Each row comes from the steps of one walk. Every step used is in the known rows, and no mark comes twice. Write the walk behind each row, first mark first.
In the rows, zero is written as 128.
Known rows
F K E J: [137 127 128 137 138 121 122 114 127 179 137  97 121 173 148 135 121 140
 118 113 132 151 135 137 145 128 133 135 117 148 136]
R E K: [138 128  57 158 136 117 124  90 131 149 136 118 123 129 143 126 140 139
 137 122 123 143 125 141 138 114 131 163 114 139 120]
F K R E: [129 120 105 145 123 135 136 123 100 160 127 118 102 134 116 132 147 127
 120 115 138 159 143 130 137 113 109 173 115 147 138]
F K: [124 131 165 132 124 130 141 128 115 148 126 116 115 134 124 132 142 135
 106 114 135 141 136 140 121 118 126 135 122 133 135]
E K: [135 135 105 154 131 118 121 127 133 141 131 123 133 133 137 129 141 141
 126 129 123 118 123 135 151 123 136 137 121 129 129]
M K W: [118 118 131 137 137 127 139 112 144 112 129 135 119 157  99 133 115 130
 134 129 127 122 146 140 149 117 107 130 124 142 124]
R K E: [122 120 115 146 130 122 124  82 151 160 118 132 115 125 127 127 113 134
 123 124 117 140 130 150 161 142 129 123 124 134 128]
K R: [130 124 117 136 123 136 119 157 116 131 127 133 117 132 114 132 136 121
 131 133 130 122 134 113 157 132 115 144 127 132 141]
R K: [121 122 118 143 121 127 132  80 127 133 114 140 126 115 131 122 132 127
 117 133 121 129 131 139 133 138 132 131 129 118 127]
R K X: [115 127 144 141 115 112 132  62 134 115 129 143 114 120 120 124 143 136
 119 127 121 127 134 148 164 144 124 125 137 137 126]
A K X: [115 136 126 137 117 114 143  75 138 110 131 125 142 127 122 131 148 136
 127 133 131 113 138 143 156 126 120 135 123 161 136]
K E: [129 125 126 129 136 122 120 131 153 155 133 120 121 138 124 132 110 135
 135 118 124 140 126 140 154 132 125 123 122 142 130]
M K W X: [121 108 103 125 145 127 133 103 156 102 130 143 129 168  97 131 118 139
 135 129 132 131 148 138 142 106  94 130 123 134 123]
F K R E J: [141 119  69 148 129 133 124 106  86 164 136 106 112 163 144 131 145 124
 124 123 139 157 144 116 133 118 118 182 114 150 137]
J E K: [139 130 113 173 130 121 122 136 138 140 149 128 142 145 129 131 147 135
 136 132 130 128 119 147 143 128 152 123 117 140 123]
K G: [125 125 110 110 128 128 137 146 125 118 121 134 125 142 115 124 122 140
 128 114 112 127 134 125 133 120 120 125 118 115 126]
K R E J: [146 117  34 143 133 131 110 104  99 142 138 116 123 157 148 126 133 117
 145 136 131 143 135 104 139 129 119 177 120 145 130]
R E: [131 121  76 131 132 126 132  92 124 137 131 123 119 124 134 123 128 126
 138 123 129 151 129 134 115 119 123 153 122 140 119]
M K: [126 129 136 138 139 126 143  95 144 117 125 132 125 157 117 131 136 123
 132 128 134 122 133 132 121 124 118 139 119 127 131]
X K W: [130 109 146 144 130 126 133 134 131 113 123 136 116 157 104 130 130 137
 127 130 125 119 140 146 149 121 116 131 131 148 129]
W X K A: [149 104 126 132 138 115 140 109 146 115 104 147 148 178 115 126 149 154
 133 117 143 142 144 134 119 100 114 151 128 134 120]
A K E: [122 128  93 143 131 123 134  97 157 154 121 114 146 133 128 134 119 134
 131 130 128 126 133 146 153 124 127 136 112 156 137]
J E K W: [131 118 107 171 127 122 118 156 137 134 154 129 137 144 111 135 126 142
 137 132 123 127 132 157 169 121 142 114 123 152 118]
A K: [121 132  99 141 122 129 142  93 132 126 118 123 152 121 131 130 138 127
 124 140 132 116 135 133 125 119 128 144 117 141 135]
X K: [138 121 151 145 133 127 138 117 130 122 117 134 122 158 124 128 151 131
 126 130 133 118 129 135 121 128 126 139 125 133 135]
F K E R: [138 124 135 152 131 125 143 102 130 184 130 111 104 144 131 135 125 152
 124 112 121 145 137 150 138 127 131 129 124 133 131]
W K: [137 126 137 160 127 129 131 123 119 127 109 132 128 108 128 122 133 127
 116 128 133 114 130 141 123 118 125 132 123 127 134]
J E R K P: [137 109  57 186 118 135 133  56 123 156 136 142 131 120 143 121 119 123
 135 142 111 121 118 156 120 141 155 111 135 109 116]
P K E J: [144 124  77 161 132 129 101 138 130 162 133 112 135 149 165 123  96 138
 133 120 126 133 127 123 167 137 135 125 132 150 113]
K E J: [141 124  92 133 143 120 109 116 140 159 140 108 130 168 152 131 107 133
 140 127 125 136 127 126 152 138 134 129 122 144 128]
W X K R E J: [158  99  27 149 147 129 114  88 115 126 129 132 128 200 141 122 159 131
 145 140 140 143 137 110 126 119 104 186 118 144 137]
J E R: [144 120 106 165 125 132 139 113 123 135 148 134 132 143 131 127 136 132
 148 138 125 130 126 140 108 137 153 116 133 124 117]
H K: [123 133  85 145 130 121 130 103 133 139 120 136 142 119 133 125 118 134
 129 121 130 122 117 134 135 141 123 135 134 129 129]
F K X: [117 135 192 131 117 114 141 112 122 133 139 119 106 140 116 134 151 145
 109 108 135 139 140 149 151 125 120 129 129 153 136]
H K A: [130 127  89 141 126 112 138 103 136 142 105 140 156 127 125 127 112 147
 133 109 136 133 130 134 143 123 123 147 137 135 114]

Write each row's walk
[131 124 110 158 126 132 112 156 143 156 125 123 125 118 138 124  98 141
 129 111 125 135 128 139 169 132 127 117 132 147 114]	P K E
[123 126  60 145 123 132 133  88 132 143 120 118 157 110 142 129 117 119
 121 138 128 108 125 140 134 114 128 135 118 137 135]	A K P
[143 118  43 152 144 130 126  71 116 134 136 120 121 187 138 129 139 113
 152 135 136 139 140 107 134 126 109 189 111 144 134]	M K R E J
[141 104  83 137 141 129 123 104 145 126 119 138 135 160 133 124 134 132
 125 127 134 119 119 141 120 113 112 129 126 122 135]	W X K P
[138 121  15 160 136 119 116  82 131 165 139 114 129 119 154 125 120 131
 136 121 120 134 113 147 144 109 129 153 116 135 120]	R E K P
[123 128  87 148 118 137 132 125 120 131 117 128 143 125 118 133 146 121
 125 145 133 109 142 118 154 123 116 157 115 146 148]	A K R
[117 110  65 128 128 129 131 106 144 110 123 134 155 133 112 130 120 143
 125 142 129 125 150 140 147 103 105 134 120 148 128]	A K W X
[113 111 114 142 118 128 127  97 124 126 119 144 117 114 111 126 110 132
 115 135 114 129 144 147 162 129 122 121 134 133 121]	R K W
[140 110 121 135 141 126 132 113 143 111 116 143 133 170 122 125 155 141
 126 131 138 127 131 135 113 119 113 136 124 126 134]	W X K
[116 137 111 141 123 106 131  84 139 123 134 138 130 124 123 127 128 143
 132 114 131 118 120 144 167 147 114 128 142 146 128]	H K X
[138 115 109 148 133 129 128 110 133 136 119 130 127 148 135 127 132 124
 123 128 129 111 118 142 128 124 125 129 127 129 136]	X K P
[140 126 104 182 125 129 113 166 129 143 148 132 132 149 115 134 155 130
 138 138 132 121 126 132 171 132 139 137 116 142 137]	J E K R
[117 101  85 134 128 128 122  89 137 115 120 151 128 126 110 122 114 142
 118 136 119 138 146 146 154 119 109 120 134 127 120]	R K W X
[118 134 164 136 133 112 144  77 150 103 138 134 113 163 109 133 145 134
 135 122 132 119 137 141 153 131 110 135 126 145 132]	M K X
[137 131  98 162 127 125 112 153 122 145 132 130 121 136 122 134 149 135
 127 136 125 114 130 120 180 127 123 151 119 133 143]	E K R
[145 121  61 155 132 107 133  88 133 151 122 122 141 138 136 128 134 152
 142 111 129 154 138 140 143  95 133 175 116 147 105]	R E K A
[126 126 154 141 119 138 132 156 104 152 124 123 110 135 110 135 149 128
 108 119 137 135 142 125 150 122 113 151 122 137 149]	F K R
[155 103  93 153 148 121 134  87 160 144 124 137 117 181 127 127 139 159
 143 128 125 130 131 143 131 128 118 135 126 126 131]	W X K E R
[139 120   4 155 128 133 125  71 105 142 128 112 148 152 150 128 143 117
 142 149 135 131 142 109 139 120 120 191 109 159 138]	A K R E J
[145 115 155 143 130 117 146 117 133 125 102 139 136 166 116 129 145 144
 131 117 138 131 142 137 127 111 128 151 129 141 121]	X K A
[139 117 148 147 141 121 131 121 155 148 122 127 114 167 119 131 134 139
 132 119 129 130 126 149 148 132 124 132 120 147 137]	X K E
[130 118  74 150 139 132 137  89 130 130 127 132 110 158 111 130 143 115
 147 129 136 140 140 122 137 120 100 182 112 142 135]	M K R E
[124 132 141 154 112 123 121 137 124 112 135 132 121 117 132 122 127 144
 125 115 129 121 132 135 174 135 122 119 145 153 113]	P K X
[127 120  39 153 122 135 136  85 117 138 120 123 136 123 124 129 145 119
 136 138 134 133 142 125 142 114 111 183 109 157 140]	A K R E
[131 135 138 170 123 106 122 119 146 124 162 129 131 151 121 132 158 144
 140 125 129 123 123 157 172 136 144 119 124 158 124]	J E K X
[133 123 120 139 125 129 138 142 114 119 101 138 123 121 112 118 126 139
 115 114 117 114 135 138 132 111 118 128 112 113 132]	W K G
[132 131  85 155 130 101 124  71 137 132 149 120 113 135 133 127 150 149
 140 117 123 140 128 149 169 122 123 157 121 159 120]	R E K X
[128 104  92 181 116 132 137  77 121 133 139 148 120 127 113 125 117 137
 137 145 111 130 143 158 141 138 146 110 139 130 110]	J E R K W
[146  99  62 147 141 131 127 105 128 121 119 143 115 170 114 123 163 133
 141 130 140 145 137 125 129 114  96 178 117 140 138]	W X K R E
[134 117  70 141 128 134 123 120 113 137 129 129 112 129 119 127 135 119
 142 127 132 146 135 119 144 123 110 169 121 142 133]	K R E
[143 121  43 134 138 124 120  77 112 140 139 111 133 155 162 123 123 122
 144 131 129 150 129 118 112 125 133 162 121 141 116]	R E J
[154 106  87 138 155 117 112  98 156 142 130 123 136 210 145 127 133 146
 139 130 135 137 130 131 138 128 119 138 119 143 135]	W X K E J
[135 119  79 148 135 118 112  66 137 163 127 121 128 156 153 125 112 131
 127 133 117 138 129 136 157 147 140 132 123 136 127]	R K E J
[140 117 142 153 128 134 128 148 120 124 115 140 114 162 108 130 158 125
 128 135 136 114 134 122 150 132 113 154 125 137 149]	X K R
[123 116 108 155 116 139 115 170 116 122 126 134 127 107 123 123  95 140
 122 124 122 125 142 135 171 119 120 116 142 149 108]	P K W
[133 123 104 165 113 147 112 181 107 131 120 137 123 113 127 123 126 127
 125 127 130 119 134 111 170 131 116 138 137 138 127]	P K R
[117 119  99 125 121 128 141  96 122 124 107 146 121 128 117 118 126 140
 117 120 105 128 135 137 140 130 125 128 119 106 124]	R K G
